Known rows, with every way that one mark hangs from another:
q117[q880[q857]]: [-0.76  0.46  2.25 -0.21 -0.08 -1.35 -0.31  0.35 -1.90 -0.14  0.83  1.90
 -1.31  0.92 -0.64  1.23 -0.25 -0.26]
q880[q857]: [-0.02  1.58  0.41  0.07  0.35 -0.17 -0.16 -0.16 -1.39  0.39 -0.04  0.61
 -2.04  0.42 -0.09  1.01  0.46 -1.06]
q857[q880]: [-0.61  0.12  0.02 -1.06 -0.55  0.66 -0.92  0.20  0.59 -0.07  0.22  0.53
  0.44  0.37 -0.54 -0.28 -1.61  1.19]
q238[q723]: [-1.38  1.03  0.60 -0.75 -1.59  1.97  0.24 -0.26  0.62  0.06  0.20 -0.17
 -2.00 -0.22 -0.36 -0.18  0.33  0.21]
q165[q723[q399 q880]]: [-3.47 -2.48  0.41 -0.30 -0.26 -1.40 -0.94  1.19 -0.27  0.69 -0.92  2.45
  3.96  0.97  0.05  2.02  1.75 -0.15]
q238[q723[q399 q945[q394]]]: [-1.14  2.23 -1.66 -0.44 -1.71  1.36 -1.73 -0.19  0.80  1.50 -3.00  2.21
 -0.44 -0.01 -0.49  1.89 -0.63 -1.16]
q238[q723[q165 q399 q945]]: [-3.05  2.57 -1.00 -0.67 -2.51 -0.50 -1.40  0.36 -0.22  2.43 -3.96  1.71
  0.63  0.15 -1.45  0.70  0.16 -1.21]
q238[q723[q880[q117 q857] q945]]: [-4.25  2.90  1.61  0.17 -2.98  0.49 -1.45  1.20 -1.02  1.75 -1.47  1.04
 -0.62  0.73 -1.44  3.02  1.22 -0.83]
q238[q723[q165 q880[q117 q857] q945]]: [-4.31  2.44  1.97  0.07 -3.72  0.45 -1.30  1.24 -0.97  2.38 -1.89  1.03
  1.02  0.67 -2.06  2.54  0.93 -1.21]
q238[q723[q165]]: [-1.54  0.66  0.74 -0.66 -2.35  1.95  0.37 -0.22  0.60  0.68 -0.09 -0.08
 -0.32 -0.27 -1.03 -0.84  0.03 -0.11]
q945[q394]: [ 2.08 -0.84 -0.40  0.28  0.06  2.36 -0.25 -0.66  1.32 -0.43  0.75  0.65
  0.65 -0.26  0.43  0.74 -1.16 -0.34]
q165[q723[q399 q880[q117 q857] q945]]: [-5.33  0.09  0.73  0.70 -1.23 -2.38 -1.90  2.02 -2.47  2.25 -2.78  2.77
  3.08  1.59 -0.68  4.49  2.43 -1.78]
q238[q723[q165 q880[q117 q857]]]: [-4.01  1.23  2.12  0.28 -3.09  0.94 -0.66  0.96 -0.52  0.82  0.74  0.34
  1.73  0.50 -1.68  1.41  1.08 -0.53]
q394[q945]: [ 1.85 -0.87 -0.85 -0.84 -0.10  1.07  2.19  0.49  0.95  0.66 -0.65  0.23
 -0.23 -0.17 -0.30 -0.28 -0.62  0.42]
q723[q165 q238 q399 q880[q117] q945]: [-4.61  0.90  1.67  1.87 -3.37 -3.70 -3.22  3.08  0.84  1.73 -4.82  2.00
  8.68  0.66 -1.79  3.04  0.20 -1.61]
q165[q723[q238 q880]]: [-2.24 -3.31  4.33  0.27 -1.66  0.85  0.13  1.71  1.63 -0.38 -0.84  1.51
  4.12  0.58  0.22  1.84  1.36  0.03]
q238[q723[q399]]: [-2.57  1.87 -1.45 -0.48 -1.20 -0.02 -0.79  0.06  0.33  0.34 -0.96  0.96
 -0.47  0.00 -0.44  0.32  0.50 -0.22]
q117[q880]: [-0.67 -0.99  1.87 -0.27 -0.41 -1.19 -0.23  0.48 -0.67 -0.49  0.96  1.27
  0.61  0.53 -0.61  0.32 -0.65  0.66]
q238[q723[q165 q880]]: [-2.47 -0.22  1.63 -0.84 -2.69  1.33 -0.30  0.47  1.23  0.79  0.10  0.66
  1.80  0.07 -1.31 -0.07  0.32  0.42]
q238[q723[q165 q880 q945[q394]]]: [-1.11  0.25  1.19 -0.77 -3.37  2.82 -1.24  0.24  1.70  1.95 -1.88  1.96
  1.79  0.07 -1.37  1.66 -0.79 -0.52]
q880[q117 q857]: [-1.80  1.86  0.61  1.38 -0.43 -0.56 -0.45  0.61 -2.00  0.09  0.91 -0.49
 -0.18  0.51 -0.47  1.90  0.99 -1.22]

Rows:
[-1.00 -0.08  1.11  0.97 -2.59 -1.34 -3.19  1.78  2.62  1.56 -5.03  3.61
  7.52  0.31 -1.07  3.04 -1.27 -1.77] -> q723[q165 q238 q399 q880 q945[q394]]
[ 0.25 -0.94  3.39  0.78 -3.07  1.06 -1.90  1.49  2.95  1.26 -3.69  2.50
  5.84  0.11 -0.98  2.50 -1.46 -1.23] -> q723[q165 q238 q880 q945[q394]]
[-5.17  2.02  0.23  0.49 -2.62 -1.21 -1.81  1.30 -0.80  1.15 -0.43  1.33
  3.14  0.69 -1.76  1.94  1.25 -1.08] -> q238[q723[q165 q399 q880[q117 q857]]]
[-3.39  1.51  1.85  0.91 -2.33 -1.76 -1.73  1.68 -1.82  2.55 -2.29  1.36
  3.23  1.01 -1.88  2.99  0.72 -1.62] -> q723[q165 q880[q117 q857] q945]
[ 1.56  0.42  1.77  0.93 -1.83  1.67 -1.18  0.69  2.38  0.51 -3.43  1.51
  1.75 -0.21  0.09  2.25 -1.38 -1.42] -> q723[q238 q945[q394]]
[-4.12  1.59  1.18  0.02 -3.22  0.69 -1.25  1.37  0.09  1.47 -1.60  0.48
  1.23  0.39 -1.38  2.29  0.90 -0.02] -> q238[q723[q880[q117] q945]]
[-4.10 -2.08  4.22  1.17 -3.01  0.19 -0.85  2.66  0.49  0.85 -2.76  1.38
  5.07  0.85 -0.45  3.48  1.65 -0.75] -> q165[q723[q238 q880[q117] q945]]
[-1.03 -1.36  1.18  0.61 -1.40  0.58 -1.20  1.09  1.29  0.93 -4.08  3.07
  3.31  0.50  0.40  3.23  0.24 -1.95] -> q165[q723[q238 q399 q945[q394]]]
[-4.66  0.89 -0.59  0.97 -2.17 -3.70 -2.81  2.17 -0.94  2.50 -3.72  1.95
  6.85  0.85 -1.89  2.68  0.48 -1.26] -> q723[q165 q399 q880[q117] q945]
[-2.83  2.66 -0.72  0.00 -0.31 -3.70 -2.86  1.27 -1.57  2.55 -4.09  3.31
  1.36  1.16 -0.95  3.50  0.79 -1.63] -> q723[q399 q880[q857] q945]
[-1.07 -0.10 -1.19  0.09 -1.45 -1.36 -2.86  0.91  0.86  2.50 -3.70  3.48
  5.69  0.54 -1.18  2.71 -1.07 -1.41] -> q723[q165 q399 q880 q945[q394]]
[-2.87  3.02 -1.48 -0.65 -1.77 -0.54 -1.55  0.34 -0.25  1.86 -3.59  1.62
 -1.10  0.20 -0.83  1.15  0.32 -0.89] -> q238[q723[q399 q945]]
[-1.82  1.82  0.80  0.91 -2.12 -2.73 -2.17  1.61  0.78  1.84 -5.96  2.13
  4.50  0.22 -1.07  1.48 -0.44 -2.05] -> q723[q165 q238 q399 q945]
[-3.99 -0.02  1.72  0.24 -3.36  1.19 -0.60  1.14  0.65  0.51  0.90 -0.14
  3.44  0.15 -1.63  0.71  0.72  0.30] -> q238[q723[q165 q880[q117]]]
[-4.09  1.79 -0.32 -0.88 -2.92 -1.17 -2.15  1.06  0.34  2.56 -3.91  2.44
  2.69  0.47 -1.77  1.54  0.34 -0.70] -> q238[q723[q165 q399 q880 q945]]
[-3.76  0.59 -0.13 -0.57 -2.20 -0.71 -1.54  0.77  0.79  1.09 -1.21  1.74
  3.31  0.27 -1.40  0.41  0.42 -0.09] -> q238[q723[q165 q399 q880]]
[-1.93  1.78 -1.56  0.03 -1.07 -2.84 -1.88  0.67 -1.00  2.68 -4.73  2.02
  2.56  0.40 -1.20  1.04 -0.27 -1.64] -> q723[q165 q399 q945]
[-4.40  1.14  1.57  0.02 -3.96  0.69 -1.16  1.39  0.11  2.03 -1.83  0.51
  2.77  0.36 -2.03  1.65  0.59 -0.37] -> q238[q723[q165 q880[q117] q945]]
[-1.50  0.41  3.20  0.49 -2.13 -1.01 -1.75  2.02  1.83  1.07 -4.07  1.77
  3.42  0.36 -0.65  2.44 -0.06 -0.48] -> q723[q238 q880 q945]
[-3.75 -3.23  2.24  0.53 -1.36  0.49  0.09  1.53 -0.48  0.17  1.12  0.55
  4.02  0.84 -0.20  2.14  1.95  0.23] -> q165[q723[q880[q117]]]
[-3.81 -3.25  4.42  1.34 -2.36  0.57 -0.17  2.37  1.12 -0.60 -0.14  0.62
  5.68  0.68 -0.03  2.52  1.79 -0.11] -> q165[q723[q238 q880[q117]]]
[-2.77 -0.46  1.63  0.47 -1.45 -1.15 -1.03  1.62  0.22  1.26 -4.86  2.61
  2.78  0.68  0.11  2.61  1.19 -1.66] -> q165[q723[q238 q399 q945]]
[ 0.44 -0.48  2.93  0.68 -2.19  1.04 -2.08  1.45  3.00  0.60 -3.28  2.37
  4.03  0.15 -0.27  3.12 -1.13 -0.83] -> q723[q238 q880 q945[q394]]
